Each row comes from the steps of one path. Every step used is in the known rows, and no mark comes twice. Write the path behind each row, first mark first.
Known rows
rivofe gonu ferobek roki: [ 13.1 -17.3  -5.6 -11.7 -29.6  -6.6  17.7 -26.7  19.6  13.6 -12.6 -21.7
 -46.7  -4.9  77.7   3.1 -27.6 -24.6  18.8 -11.8]
nubi vires roki ferobek: [ 48.0 -42.8 -48.6  17.9   0.0   1.6 -16.3 -12.6 -42.1   7.8   4.2 -21.8
 -18.9 -44.3  -7.2  18.7  -5.0 -17.5 -13.7  -7.1]
rivofe nubi duse gonu: [-20.0  -6.3 -26.7 -11.8  22.4 -19.9 -33.7  20.6   1.6   9.2 -23.3 -22.1
 -25.0 -30.4 -23.6 -23.2   0.9  35.6  19.6  30.2]
duse gonu ferobek nubi: [ 58.3 -32.3 -31.1 -11.6 -31.4 -21.0   0.0   3.0  -4.5  -4.2 -14.7  -8.3
 -54.4  13.1   7.1  16.7  -2.1  -1.5  25.1   8.8]
ferobek nubi: [ 40.8 -19.8 -26.8  -4.8 -12.4  -6.1   5.0  -4.1 -19.3  -6.9  -8.7 -10.2
 -28.5  -5.3  -9.1  25.4 -13.9   2.9  23.7   4.9]
duse gonu ferobek roki nubi: [  8.2  -2.0  -6.4  -3.4 -15.2  -3.7 -24.0 -22.0  12.5 -12.4 -25.8  10.5
 -29.6 -25.8  29.0  -9.2 -26.6   2.2 -19.5  30.1]
duse gonu ferobek roki: [ 16.8 -23.3  -8.4 -18.2 -27.6  -3.2  -7.8 -19.7  34.7 -10.6 -19.7 -11.1
 -60.5  -0.2  48.4 -11.4 -12.4 -18.4  15.3  14.3]
duse gonu: [-16.5 -15.2  19.1  -3.0  20.9  -9.8 -27.0   8.3   8.3  17.2  -0.4 -12.5
 -21.9   8.5 -25.2  -6.5  10.0   4.3  25.9  26.5]
duse nubi vires: [-13.3   1.6 -11.7  22.3 -10.5 -11.2   9.2   5.8 -37.1  15.9 -30.0  15.3
 -11.2 -18.3 -27.0  10.1 -21.0   7.6 -18.5  37.1]
vires roki nubi: [ 24.2  11.9  -5.9  20.8  30.8  -2.9  -9.9 -27.3 -36.6 -19.1   4.5  -5.3
  16.4 -31.9 -28.8  -4.9 -33.1  12.3 -35.7   9.5]
rivofe gonu ferobek nubi duse: [ 53.3 -19.4 -50.8 -12.3 -33.7 -21.5  18.2   3.2 -10.4  23.5 -10.8 -34.0
 -59.6 -11.8  44.4   2.7 -18.1  17.4  25.8  21.1]
ferobek roki nubi deguk: [-44.1  13.0  18.0  19.1   2.5   0.0 -41.6 -40.9  15.5  -1.3  -0.5   7.9
   0.1 -23.0  -3.3  21.7 -45.9  -3.6 -40.8  -2.9]
gonu ferobek roki: [ 24.4  -8.8 -25.5 -13.6 -47.4   3.9  11.7 -32.4  27.4 -24.1 -18.8  -0.6
 -42.9  -4.7  67.7  -7.5 -20.2 -22.7   1.7  -7.1]
ferobek roki nubi duse: [  3.9  11.6 -34.3  -4.1  -1.4   6.0 -19.9 -19.0   3.2  -4.5 -20.7 -13.8
 -26.8 -50.1  20.0 -24.0 -36.8  29.3 -21.8  59.0]
roki nubi duse: [ -0.1  22.2 -28.0   4.0   8.1  -1.3 -14.1   3.8  -8.5   4.3  -9.3  -7.4
   1.5 -34.5  -1.5 -23.4 -17.0  38.7 -32.0  49.8]
duse gonu ferobek nubi deguk: [ 13.7 -23.2  -2.5   3.6 -28.8 -29.0 -25.7 -16.2  11.1   7.3   2.5  -5.2
 -47.0  22.5  -6.6  36.4 -14.9 -11.9   4.6 -18.7]
gonu ferobek roki nubi deguk: [-21.1  13.8   5.3  13.8 -27.8  -6.0 -26.7 -43.6  18.8 -10.0  -5.2  16.3
  -6.5 -14.9  29.8  18.8 -43.6  -9.6 -51.2 -18.3]
vires roki ferobek nubi deguk: [ 45.8 -48.5 -40.0  17.5 -11.8 -10.6 -27.1 -25.3  -6.9  -6.3  10.8 -35.3
 -28.7  -7.1 -20.9  48.5 -34.0 -14.5  -5.3 -39.8]
nubi duse: [  4.8   5.5 -27.7  -6.6  -3.3  -2.3  -0.5   5.5   7.0   5.6  -4.0 -20.1
 -19.9 -15.1   9.3 -22.9  -3.1  23.9   0.8  35.7]
ferobek roki nubi: [ -2.6   9.1  -6.1   1.5   4.0   9.9 -20.5 -28.3  -0.5 -11.5 -16.9   7.7
  -3.8 -38.7  14.7  -1.1 -38.0   6.6 -23.3  27.1]
gonu ferobek nubi duse: [ 68.4 -13.8 -67.2 -13.9 -49.1 -13.3  17.6  -0.1  -2.1 -10.5 -20.8 -19.2
 -54.7 -15.1  36.4  -4.8 -13.9  14.9   7.6  25.4]
vires roki: [ 30.2 -10.7  -5.3  11.5  22.5  -6.1   7.4 -25.5 -18.9 -16.6  12.9 -26.1
 -12.1 -11.6 -21.1  -4.5 -20.6  -6.2   5.4  -5.7]

Which path is each row?
[ 14.2 -21.3 -27.0 -21.8 -31.6  -5.5 -10.4 -16.8  41.3  -7.0 -23.0 -25.9
 -74.9 -13.5  51.7 -26.8 -15.3  -2.0  19.7  38.7]
nubi duse gonu ferobek roki
[-10.3 -10.4  -5.4  -7.9  16.5 -12.8 -29.2  15.9  15.1  25.5  -5.4 -33.0
 -39.5  -7.6 -20.8 -25.6   8.2  24.7  23.4  56.5]
nubi duse gonu
[ 24.0 -24.5 -26.7 -15.1   6.2 -19.3 -27.4   9.8  -1.3  18.4 -14.6 -39.0
 -62.8 -11.6 -26.8  -7.2  -5.0  25.3  41.8  64.6]
ferobek nubi duse gonu
[-15.1  10.9  -4.0  14.8   6.8   6.4 -30.0 -34.0 -43.8  14.7 -18.0  20.7
 -13.6 -57.1  -0.8  13.4 -31.0  -4.0 -26.6  43.6]
ferobek roki nubi vires
[ -2.0 -11.9  -2.2  12.6  -9.1 -16.9 -19.0 -21.5  -3.8   6.8   5.9  -8.9
 -21.2   6.0 -21.6  45.2 -26.1  -4.9  -0.3 -19.9]
ferobek nubi deguk
[-16.2  -2.7  -9.9  -9.3  19.6  -6.4 -44.5  -7.7  15.8  12.0 -20.7 -23.5
 -42.8 -37.7  -9.2 -28.3 -23.4  31.6   3.1  81.4]
ferobek roki nubi duse gonu
[-13.8  18.7   1.2  25.1  17.4  -4.3 -24.6 -13.4 -61.4  24.5  -7.7  32.1
  12.7 -47.3 -22.3  18.4  -9.4   7.3 -37.5  34.7]
roki nubi vires
[ 17.3 -14.0 -24.4 -14.0 -25.8 -17.9  -6.5  11.7  21.8   8.5 -11.7 -15.0
 -47.8   1.8  26.2 -27.5  11.1  13.3   5.5  28.3]
nubi duse gonu ferobek
[ -5.3   2.2  -3.9  14.6  -8.3  -8.6  -9.7 -35.5 -44.4  38.6 -16.5  15.9
 -26.3 -51.9  40.1  19.7 -32.7 -11.6 -20.4  27.1]
rivofe gonu ferobek roki nubi vires
[ 89.8 -44.8 -91.3  -5.0 -18.8  -5.1  -4.5  -2.6 -14.3 -11.4 -10.7 -57.0
 -55.1 -37.0   1.5   1.2 -24.2  15.3  13.4  25.0]
vires roki ferobek nubi duse
[ -5.9   8.1 -52.2 -10.3   2.2 -11.0  -6.2   9.1  -6.7 -10.4 -25.6 -13.7
  -4.3 -43.0   4.2 -21.4 -10.0  32.7   0.0   3.5]
rivofe nubi duse
[  5.1  11.1 -19.9   9.6 -21.8  -1.5 -16.7 -39.9 -38.8   3.9 -22.6  29.8
 -20.2 -52.1  31.3  11.1 -25.7 -11.3 -41.1  29.2]
gonu ferobek roki nubi vires
[ 14.4 -11.1  -1.2   0.2 -22.7 -19.0  25.6   0.2  -2.4  28.3   0.5  -7.5
 -18.6  10.2  54.9   5.2  -2.7  -8.1   9.1 -27.4]
rivofe gonu ferobek
[ 53.5 -22.3 -27.8  19.6  16.5 -13.1  -1.6 -40.0 -72.8  -0.1   2.3 -18.9
 -41.8 -39.2 -35.3  28.9 -30.5 -13.0  13.9  13.6]
ferobek nubi vires roki
[ 66.9 -32.0 -27.2  13.4   1.2 -27.5  -6.7 -33.3 -60.4  -0.2  -3.4 -20.9
 -64.7 -24.8 -23.0  22.8 -18.7 -17.4  18.6  17.2]
duse gonu ferobek nubi vires roki
[ 20.3 -39.9 -38.3   7.8 -29.5 -10.2 -29.3  -4.3   8.4   9.4   0.8 -16.8
 -21.4   3.3  -8.4  50.8 -20.1 -10.7  -8.1 -31.8]
roki ferobek nubi deguk
[ 48.6 -42.4 -59.5   4.8 -24.7  -4.8 -18.7   3.0 -51.3  25.2 -15.4   1.4
 -36.0 -36.4  -4.7  45.5  -2.7 -11.7   4.5  13.9]
roki ferobek nubi vires
[ 38.3  -5.2 -30.0   2.6  -5.2 -20.8 -13.1  -9.3  -6.7  -7.8  -6.8 -21.9
 -36.0 -21.1   5.0 -30.7 -13.6  20.7 -19.4  38.5]
vires roki nubi duse gonu ferobek
[-18.6   5.6 -24.3   8.0  11.6 -11.7 -15.6  -8.5 -58.0   7.8 -23.3  25.5
   5.7 -52.3 -17.7  19.2  -2.4   0.4  -8.5 -10.7]
rivofe nubi vires
[  7.8 -16.4 -48.1 -25.9 -27.7 -12.2 -14.3 -16.1  28.1 -22.3 -41.3 -18.6
 -62.7 -35.0  49.6 -25.7 -20.6   7.2  17.4  13.4]
rivofe nubi duse gonu ferobek roki
[ 24.0  14.7 -49.0  -8.9 -31.5   1.4  -5.3 -22.1  12.9 -17.6 -25.5  -4.6
 -33.3 -44.2  53.5 -27.0 -33.2  19.2 -29.8  43.3]
gonu ferobek roki nubi duse
[ -3.8   0.9  -8.9   6.6  -7.9  -9.8 -36.1 -31.1 -31.1  17.9 -23.9  21.2
 -35.0 -45.5  11.5   8.0 -16.9  -9.5 -25.9  49.5]
duse gonu ferobek roki nubi vires
[ 26.3  13.0 -32.4  11.1  23.3  -5.0 -10.3 -17.4 -27.0 -11.6  -1.3 -24.4
  -7.6 -47.6 -16.5 -25.9 -34.6  34.0 -30.3  41.3]
vires roki nubi duse
[ 41.3 -44.6 -56.9  25.7 -12.5  -2.7   1.6  -0.6 -36.7   1.8 -20.0 -20.9
 -20.2 -32.7 -20.9  12.1 -25.1  -4.6 -20.5   7.6]
duse nubi vires roki ferobek
[-46.2   8.0  12.7  24.6 -12.6 -13.8  -2.2  -0.2  22.0   1.0 -12.5   1.4
   3.4  20.8 -31.2  19.9 -39.2  11.8 -27.5 -11.5]
duse nubi deguk
